What can hang from each mark:
korez: lofovit nune
nune: korez
rosipaz: dalub lofovit pida
lofovit: korez mose rosipaz
fenu: nune pida
dalub: fenu

Every row comes from one small tree of marks. The marks that hang from a mark follow it in brackets, in alphabetical order. Every link used is in the known rows. Which tree was each row made from?
Known rows:
lofovit[mose rosipaz]: [ 12.2  12.5  -0.6   8.2  10.0 -30.2  -8.0   7.9   6.8   1.9  14.3  -1.5
   3.6   5.6   2.9 -11.5  -7.3   9.6 -14.1  11.9]
nune[korez[lofovit[mose rosipaz]]]: [ 18.1  -3.7  12.0  -2.4   4.5 -29.3 -10.9   6.4   7.2   2.3  10.9  -4.7
  -6.4  15.7   6.4 -48.8 -12.8  -1.1  -1.8  25.7]
rosipaz[lofovit[korez]]: [ 12.6   5.3   4.0  19.9   1.9 -18.1 -12.0   9.6  -4.0  15.1   6.3 -17.6
  13.2  16.3 -10.6  10.3   7.8  -4.4   3.6 -20.2]
nune[korez[lofovit[rosipaz[dalub[fenu] pida]]]]: [ 29.1   6.9   3.3 -20.3  -0.4   6.9  -1.8  21.1  29.6  10.3   8.4  -3.5
 -26.1  -6.0   4.0 -25.7   8.6 -11.5   0.2  15.2]
dalub[fenu[nune[korez]]]: [ 24.5   9.2  30.8  -4.1  -5.9   3.5  -7.9  -1.3  11.2  25.2  -8.3   7.2
  -3.2  -8.6   0.2 -39.2   4.9 -18.1   5.9  -4.7]
rosipaz[dalub[fenu] pida]: [ 23.5  19.4  -1.9  -6.3   5.6  12.9  -4.6  21.4  18.2  11.2   5.5   5.8
  -5.0 -16.1  -5.7  13.3  15.3  -9.5   0.5  -6.3]
fenu[nune pida]: [ 12.2   7.8  16.9  -2.3   6.1  -4.4  -1.3  -1.2  -7.7  12.5   6.3  -0.8
   7.9  -8.1   9.7  -1.8   0.4 -19.2   4.8  -8.0]
rosipaz[lofovit pida]: [  6.0  11.2   1.7   7.0   1.8 -11.6  -9.1  10.2   2.7  10.6  15.6  -4.1
  10.4  -3.3   7.5  15.4  13.7  -1.6  -2.3 -10.1]
lofovit[korez mose rosipaz[dalub[fenu] pida]]: [ 21.0  26.0  -7.1  -5.2   9.8 -12.5 -18.1  27.3  23.8  13.2  10.4  -1.9
  -7.9   6.1 -12.1   1.6   9.3   0.5  -4.9   1.1]
dalub[fenu]: [25.1 17.8  2.1  9.9  2.2 -2.6  4.5  5.2  7.6 11.9 -1.2  7.8 -2.6 -8.6
 -3.2 -1.6  0.6 -7.4  4.9 -8.4]
korez[lofovit[mose] nune]: [ 10.8   1.4  18.0  -1.0  12.8 -15.2  -9.2  17.4  -2.0  -0.4  -1.2  -9.0
   7.0  16.4  -0.3 -34.2 -14.1  -6.7  11.6   4.1]
nune[korez[lofovit[rosipaz[pida]]]]: [ 14.6   2.0   6.1 -14.3  -5.9  -7.2   3.6   5.0  20.1   2.3  14.2  -5.1
 -24.5   3.8  10.4 -33.5  -1.7  -5.9   3.8  14.2]
nune[korez[lofovit[mose rosipaz[pida]]]]: [ 11.5   4.3   9.2 -12.6   2.5 -24.0 -10.7   8.4  14.2   1.9  15.8  -0.3
 -13.9  11.7  10.8 -40.9  -7.3  -1.9   0.8  24.8]
dalub[fenu[pida]]: [ 25.6  20.1   5.6   2.6   8.0  -5.0   4.6   4.1  -2.4  12.0  10.2   5.4
  -2.1 -13.4   5.9  12.1  -1.1 -19.8  11.1  -8.7]
nune[korez[lofovit[mose]]]: [ 18.0  -7.2  19.4   1.0   5.4 -21.3 -14.2   5.6  -5.4   4.1   3.5  -0.8
   3.2  17.4   0.2 -45.9 -12.6 -11.3   9.5  17.0]
korez[lofovit[rosipaz]]: [ 18.7   1.3  -8.9   6.0   1.8 -14.7  11.8   5.8  10.5  -1.0   5.0  -5.8
 -13.8   8.1   6.9 -18.3  -7.8   2.0  -2.0  10.5]
korez[lofovit]: [ 19.0  -3.0  -1.4   9.8   2.2  -6.6   7.3   4.9  -1.3   0.2  -1.2  -1.2
  -3.6   8.5   1.2 -15.1  -7.3  -6.8   9.8   1.3]
rosipaz[pida]: [ 7.3 15.3  0.8 -1.0  0.2 -1.3  0.7  6.8  7.6  2.1 10.1  2.9 -5.0 -6.2
  0.2  8.2  4.6 -2.3  3.9 -7.9]
lofovit[korez[nune] rosipaz[dalub pida]]: [  7.1  17.2   7.4 -20.5   4.0  10.2  -9.3  32.2  28.2   2.9  14.4 -29.4
 -13.3   4.7 -15.4   3.9  10.9  -2.1  -0.7 -16.5]
fenu[nune[korez[lofovit[mose rosipaz]]] pida]: [ 16.3  -3.1  24.0 -13.5   7.4 -27.7 -13.6   0.4  -2.0  12.2  11.6  -3.7
  -2.1  10.3  20.3 -51.1 -11.7 -18.1   2.6  25.8]

Which tree is each row?
[  2.9  10.9  18.6  -8.2  14.3 -10.1 -38.6  37.4   4.8  13.3  13.9 -27.2
  22.5  17.6 -13.5   7.5  15.2  -5.4   1.7 -15.5] -> rosipaz[dalub lofovit[korez[nune] mose] pida]
[ 11.1   0.6  16.5 -17.7  -8.7  -3.3  -1.1   1.1  21.6   9.7   3.7  -0.7
 -21.0   2.8  15.5 -47.7   1.7  -9.2   1.7  14.8] -> fenu[nune[korez[lofovit[rosipaz[pida]]]]]
[  9.9   6.2   7.1  22.9   9.6 -34.9 -25.7  12.1 -10.4  15.9   8.5 -12.7
  24.2  24.9 -10.1   0.9   2.2   0.3   0.6  -8.9] -> rosipaz[lofovit[korez mose]]
[ 24.5  12.3  33.8 -13.0  -0.3   0.9  -7.2  -2.7   1.8  24.7   2.6   5.3
  -1.5 -13.8   9.9 -25.6   4.0 -30.0  11.7  -3.4] -> dalub[fenu[nune[korez] pida]]
[  8.6   7.3   2.2   5.2  11.7 -18.9 -35.5  28.6  -0.1  14.1  14.5 -14.3
  22.2  17.8 -12.1  15.9  16.6  -1.3  -2.9  -7.9] -> rosipaz[dalub lofovit[korez mose] pida]
[ 23.9  -0.8  33.0  -0.9  10.0 -13.2 -39.6  17.9   3.3  34.4  -1.9  -2.5
  25.8   0.7   0.6 -30.8  17.9 -15.0 -10.1   8.0] -> rosipaz[dalub[fenu[nune[korez]]] lofovit[mose]]
[  0.0  24.8  11.9 -11.8   6.6 -17.7 -15.4  21.4  19.1   2.6  14.7 -16.9
  -8.0  16.1  -8.1 -12.9  -3.2   3.5   2.6  -8.3] -> lofovit[korez[nune] mose rosipaz[pida]]
[  0.1  15.6  16.5  -3.8   1.4  -4.8 -15.9  21.3   6.7  12.4  10.5 -25.3
   6.4  13.0  -7.0   7.5  13.1  -6.9  11.2 -29.3] -> rosipaz[lofovit[korez[nune]] pida]
[ 10.0   2.3  19.8 -16.3  -1.1 -21.1 -15.6   3.6  15.4   9.6   5.6   4.4
 -10.7  11.0  14.7 -57.1  -3.5  -6.2  -1.1  25.1] -> fenu[nune[korez[lofovit[mose rosipaz[pida]]]]]
[  4.2  12.2   7.7 -14.6   9.0 -17.8  -6.3  19.9  16.3  -3.5  11.8  -9.1
 -11.2  11.8  11.2 -30.0  -9.3   3.6   2.9  12.3] -> korez[lofovit[mose rosipaz[pida]] nune]
[  8.9   6.2   5.1 -21.4  14.2  -6.9 -15.6  34.2  20.0  -2.7  13.9 -15.5
  -6.2   8.1   3.7 -21.0  -0.4   0.7  -4.3  14.2] -> korez[lofovit[mose rosipaz[dalub pida]] nune]
[ 14.0  -0.5   8.3 -10.4  17.0 -10.6 -14.2  30.6  13.1  -1.5   8.1 -21.6
   1.5  13.2  -0.7 -28.1  -5.2   0.7  -6.8  14.8] -> korez[lofovit[mose rosipaz[dalub]] nune]
[ 27.4   3.1  30.5  -9.8   7.5 -17.7 -15.9   1.7  -7.1  22.4  -3.2  11.5
   1.9   6.1  15.5 -50.5  -7.8 -30.9  17.5  16.3] -> dalub[fenu[nune[korez[lofovit[mose]]] pida]]
[  7.6  13.5  22.4   1.5  10.5 -15.5 -19.5  18.3  -0.6   4.8   3.0 -17.4
   9.7  22.2 -18.5 -16.8  -9.1  -5.1  11.0 -16.5] -> lofovit[korez[nune] mose]
[ 17.1  -7.2  32.1 -10.7   9.1 -19.6 -18.7  -0.7 -13.4  13.4   3.9   1.0
   7.7  11.2  14.2 -48.1 -10.0 -26.7  13.3  17.5] -> fenu[nune[korez[lofovit[mose]]] pida]
[ 15.7  19.6  13.2  -8.5   4.8   9.9 -21.3  36.5  17.9  22.4   5.0 -23.0
   4.4   3.5 -13.3  13.9  23.0 -12.3   7.7 -27.6] -> rosipaz[dalub[fenu] lofovit[korez[nune]] pida]
[ 27.7  18.1  -0.6  -6.3  20.5 -18.6 -12.7  20.5   6.7  11.6  19.1  -1.8
   3.2  -9.2   6.0   8.0   1.7  -8.9 -11.2  13.3] -> lofovit[mose rosipaz[dalub[fenu[pida]]]]
[ 12.0  11.4  13.0  -8.7  14.7 -11.5 -22.7  31.9  14.4   4.0  11.7 -29.7
   5.3  17.9 -18.7 -10.9  -0.5   1.7  -5.3  -6.0] -> lofovit[korez[nune] mose rosipaz[dalub]]
[ 13.1  14.6  -0.1  11.1   7.2 -31.2 -10.8  10.1   7.4   4.3  10.6  -9.0
   0.3  20.2 -11.3 -11.0  -8.1   7.3  -5.2   1.1] -> lofovit[korez mose rosipaz]
